Each row was made from one walk, in order. Every step used is in the known rows, and no mark comes twice. Write each row's walk.
Known rows:
liruv, lavi, fepal: [ 1.48 -1.21  0.11  0.28  1.73 -1.54  1.96  1.44  2.55 -3.98  0.24 -3.21
  1.29  1.13  0.18  0.96 -1.63 -3.44 -1.98  0.53]
fepal, dabi, ruda, sipuf, risuso: [-1.85  1.60  4.89 -1.30 -1.90  2.79 -2.11 -2.57  1.72  1.49  7.39 -0.49
 -4.00  1.42 -2.07 -3.27  1.36  1.65  3.70 -0.60]
sefu, pomo, sipuf, risuso: [-3.90 -0.86  3.12  1.74  1.60 -2.82  1.84  3.02 -2.44 -3.99 -2.00  0.36
 -2.79 -1.09  2.07  1.71 -1.60 -1.86 -3.19  3.14]
pomo, sipuf, risuso: [-2.67 -0.85  2.70  1.34  1.77 -2.06  2.33  0.61 -2.23  0.35 -1.71  0.34
 -1.90 -1.24  0.46  0.86 -3.06 -0.72 -2.22  3.95]
fepal, dabi, ruda: [-0.49 -0.91  1.69 -1.57 -2.46 -0.62 -1.41 -3.41  1.36  3.71  2.62  0.18
  0.66  0.97  1.04 -1.72  1.03  0.38  2.96 -2.52]
lazuk, fepal, dabi: [-2.33 -2.41 -1.43 -0.46 -3.99  0.66 -1.46  3.00  1.99  2.73  0.13  1.10
  1.02 -2.34  1.33 -1.87 -3.45  2.99 -1.41  1.09]
ruda, dabi: [-3.84 -1.68 -0.13  1.93  1.91 -1.59  0.58  0.76  0.07  3.11  1.23  0.16
  1.37  1.33  2.27 -0.15 -3.36  2.41  0.47 -0.59]
lazuk, fepal, dabi, sipuf: [-1.42 -0.88 -2.02  0.18 -3.83  0.29 -2.39  2.84  0.94  2.84 -3.41  1.89
 -0.53 -2.22  0.72  0.54 -2.28  3.66 -2.31  2.01]
sefu, pomo, sipuf, fepal, dabi: [-2.14 -0.43 -2.24  0.42  0.74 -1.59 -2.25  1.64 -3.69 -0.96 -0.87  0.14
 -0.49 -3.55  3.45  1.36 -1.00 -0.16 -3.20  0.02]
fepal, dabi: [-1.10 -1.03  0.14  0.14 -1.15 -1.03 -1.15 -0.55 -0.31  2.39  3.60 -0.06
  1.02 -2.07  0.86 -0.85 -3.01  2.01  1.18  0.11]
sefu, pomo, sipuf, fepal, dabi, ruda: [-1.01 -0.24 -1.03 -1.56 -0.05 -0.87 -2.39 -1.77 -2.38 -0.22 -1.42 -0.13
 -1.07 -0.78  3.59  0.50  3.70 -0.76 -0.92 -3.09]
lazuk, fepal, sipuf, risuso: [-4.40 -1.57  2.39 -1.25 -1.39  1.88  1.23  3.88  1.11  1.26 -5.29  1.23
 -2.12 -1.59 -0.87 -0.74 -5.69  1.95 -3.31  4.19]
fepal, dabi, sipuf: [-0.28 -0.38 -0.41  0.28 -1.50 -1.01 -1.93 -0.24 -1.00  2.73 -0.44  0.99
  0.40 -1.74 -0.15  1.79 -2.53  2.46  0.35  0.93]
lazuk, fepal, sipuf: [-1.79 -0.07 -1.16 -0.50 -1.46  0.64  1.87  3.65  1.08  3.29 -7.27  2.53
  1.16 -2.11 -0.17 -0.15 -5.12  3.17 -3.72  1.22]
ruda, sipuf, lavi: [ 1.93  3.00 -1.04  2.36  1.28  0.25  2.81  1.26 -0.23 -2.78  2.21  2.18
  0.56  0.18 -3.41 -1.98  0.84  2.93 -0.16 -0.90]
liruv, lavi, fepal, dabi: [ 1.51 -2.36 -1.12 -0.05 -1.51 -1.03 -1.54  0.51  2.38 -4.02  3.25 -3.45
 -0.85  0.37  1.13  0.27 -2.18 -2.88  0.27 -0.01]
pomo, sipuf, fepal, dabi, ruda: [-0.11 -0.45 -1.08 -1.68  0.29 -0.21 -2.23 -4.30 -2.51  4.44 -0.66  0.09
  0.14 -0.56  1.83 -0.35  1.98 -0.27  0.19 -1.89]
dabi, ruda, sipuf, risuso: [-2.05  2.66  5.36 -1.08  1.09  2.00  1.64 -2.10  1.81  1.42  4.10  0.09
 -2.00  2.06 -3.01 -2.53  2.32  0.57  1.45 -0.75]
pomo, sipuf, lavi: [ 2.37 -0.24 -2.24  3.01  0.49 -3.26  3.40  0.23 -3.30 -3.09 -4.13  2.64
  0.86  0.00 -0.19  1.13 -0.31  0.32 -1.61  1.04]
ruda, sipuf, lavi, fepal, dabi: [ 3.64  1.42 -2.53  0.92 -1.24  2.53 -1.51  1.34  0.76 -4.35  4.57 -0.79
 -1.59  0.64 -1.29 -1.31  1.33 -1.53  3.19  0.83]
dabi, sipuf, lavi, fepal: [ 3.63 -0.53 -1.12  0.63  1.23 -0.53  1.41  1.30 -0.04 -3.64 -4.90 -0.55
  0.91  1.33 -0.71  2.95  2.25 -3.37  0.02  2.40]
sipuf, lavi: [ 1.49 -0.89 -0.58  1.49  0.82 -2.27  3.03  0.88 -0.50 -2.49  0.46  1.12
  2.05 -0.18 -0.58 -0.44 -0.03  0.53 -0.39 -0.39]
dabi, sipuf: [-0.22  0.76  0.96  0.89  1.49 -1.81  1.89  0.48 -0.57  2.52 -3.14  1.49
  2.12 -1.32 -0.62  2.36 -1.55  1.53 -2.01  1.28]

Write each row's walk:
[ 0.27  0.35  0.47 -0.30  1.81  0.72  1.24  1.10  0.52  1.53 -4.76 -1.35
  1.17 -0.18  0.57  2.29 -3.86 -2.59 -0.26  1.42] -> lavi, fepal, sipuf
[ 4.29 -1.55 -2.16 -0.14 -2.96 -0.56 -1.31 -2.76 -0.91 -3.17 -2.97 -0.51
 -1.29  3.35  1.67  0.65  5.13 -5.36  3.49 -0.59] -> pomo, sipuf, lavi, fepal, dabi, ruda
[ 0.12  3.03  1.01 -0.48 -2.03  1.94 -1.60 -2.97  1.77  3.45  5.22  1.25
 -0.21  0.72 -1.34 -2.86  1.89  2.86  2.96 -3.48] -> fepal, dabi, ruda, sipuf
[ 2.64 -0.55 -1.37  1.18 -2.27 -1.60 -1.21  0.01 -2.20 -2.98 -0.82  1.65
 -0.82 -0.70 -0.99  1.14  0.25  2.14  1.00  0.63] -> fepal, dabi, sipuf, lavi
[-2.29  0.44 -0.77  0.78  3.98 -2.32  1.67  2.29 -3.68 -1.15 -3.57  0.29
  1.64 -3.00  2.83  1.98 -0.25 -0.71 -5.39 -0.02] -> sefu, pomo, sipuf, fepal
[ 2.85  3.47  0.75  0.47 -0.34  0.65  2.77 -1.73  1.19 -1.54  1.53  2.32
  0.69  2.45 -3.17 -2.63  5.29  1.68  1.25 -3.85] -> dabi, ruda, sipuf, lavi
[-2.09 -1.38 -0.83 -1.28  1.44  0.60 -1.66 -0.85 -1.63  3.50  4.61 -1.25
  1.16 -3.04  1.25 -0.82 -2.91  1.36 -0.19 -0.35] -> sipuf, fepal, dabi
[-1.24  0.83  0.11 -0.56  4.08 -0.21  0.85 -0.07 -2.25  3.62 -2.68  0.08
  2.21 -2.42 -0.33  2.24 -0.91  1.47 -3.69  0.70] -> dabi, sipuf, fepal
[ 0.01  3.86  2.18 -0.29  0.82  1.07  2.20 -1.91  2.13  3.78  2.09  1.63
  1.71  1.58 -2.36 -2.00  2.63  1.71  0.62 -3.51] -> dabi, ruda, sipuf
[ 2.82  2.08 -0.15  0.16 -2.84  1.58 -0.70 -2.93  1.07 -1.78  4.69  1.99
 -0.92  1.64 -2.32 -3.23  4.45  2.24  3.81 -3.91] -> fepal, dabi, ruda, sipuf, lavi
[ 3.35 -0.78 -2.78  2.00  1.38 -1.94  2.31  1.32 -1.70 -4.36 -5.22 -0.28
  0.52  1.01  1.00  2.32  1.36 -5.00 -0.52  2.32] -> pomo, sipuf, lavi, fepal
[-0.73  4.00  1.26 -1.68  3.52  3.13  1.30 -2.62  0.70  4.29  2.61  0.56
  2.11  0.05 -1.84 -2.17  3.26  1.73 -0.84 -3.80] -> dabi, ruda, sipuf, fepal
[ 4.18  2.84  0.15 -0.21  0.75  2.33  2.02 -1.33  2.73 -2.90  0.46 -0.35
  0.63  3.85 -2.24 -1.06  6.29 -3.72  2.67 -2.56] -> dabi, ruda, sipuf, lavi, fepal
[ 3.66 -2.38 -0.44 -1.59 -2.62  0.82 -1.49 -2.43  1.88 -3.10  1.51 -1.92
 -0.60  3.18  1.17 -0.81  5.12 -4.59  5.34 -1.66] -> sipuf, lavi, fepal, dabi, ruda
[-0.07 -2.56  2.34 -1.06 -1.42 -0.13 -3.01  0.53  1.35 -5.88  1.04 -4.02
 -4.99  1.08 -0.06  1.99 -1.25 -3.24 -0.19  3.88] -> liruv, lavi, fepal, dabi, sipuf, risuso
[ 0.76 -0.62 -0.84 -0.30 -0.64  0.58 -2.84  0.58  0.27  1.10 -1.42 -1.92
 -0.21 -0.13  0.69  3.19 -0.78 -2.53  1.24  2.15] -> lavi, fepal, dabi, sipuf
[-0.46 -1.81  3.03 -1.18  0.99  0.16  1.53  1.46  1.32 -5.43 -2.29 -3.68
 -3.89  0.92 -0.84  1.64 -4.59 -3.99 -1.61  2.83] -> liruv, lavi, fepal, sipuf, risuso
[ 2.46 -1.74 -1.06  0.88  1.31 -0.76  2.20  1.83  0.75 -4.02 -0.96 -1.43
  2.07  1.31 -0.11  0.61  1.26 -4.32  0.29  1.29] -> sipuf, lavi, fepal
[-1.29  2.79 -0.72 -0.51  1.68  3.02 -2.37 -0.48 -1.18  3.44  6.90 -0.27
  0.37 -3.35 -1.08 -1.91 -2.14  3.70  0.00 -1.21] -> ruda, sipuf, fepal, dabi
[-0.60  1.95 -0.85 -1.14 -4.71  3.71 -2.08 -0.10  3.73  3.75  1.71  2.11
 -0.64  0.00 -1.25 -3.87  2.05  3.77  0.56 -2.60] -> lazuk, fepal, dabi, ruda, sipuf
[ 0.99 -2.00 -2.78  1.67  1.42 -0.70 -0.26  1.41 -0.30 -3.81 -4.01 -0.82
  0.03  3.62  1.55  3.03  1.28 -2.46  1.97  1.47] -> ruda, dabi, sipuf, lavi, fepal
[-1.22 -1.28  0.87 -3.31  0.10  0.85 -2.50 -4.28  0.01  4.47  3.58 -1.09
  1.46 -0.56  1.22 -1.98  1.55  0.80  1.33 -3.31] -> sipuf, fepal, dabi, ruda
[-3.61 -0.97 -1.20  0.26  4.37  0.06 -0.99 -0.01 -2.38  3.66 -2.42 -0.34
  1.18 -0.29  1.86  2.31 -1.34  3.54 -1.49  0.43] -> ruda, dabi, sipuf, fepal
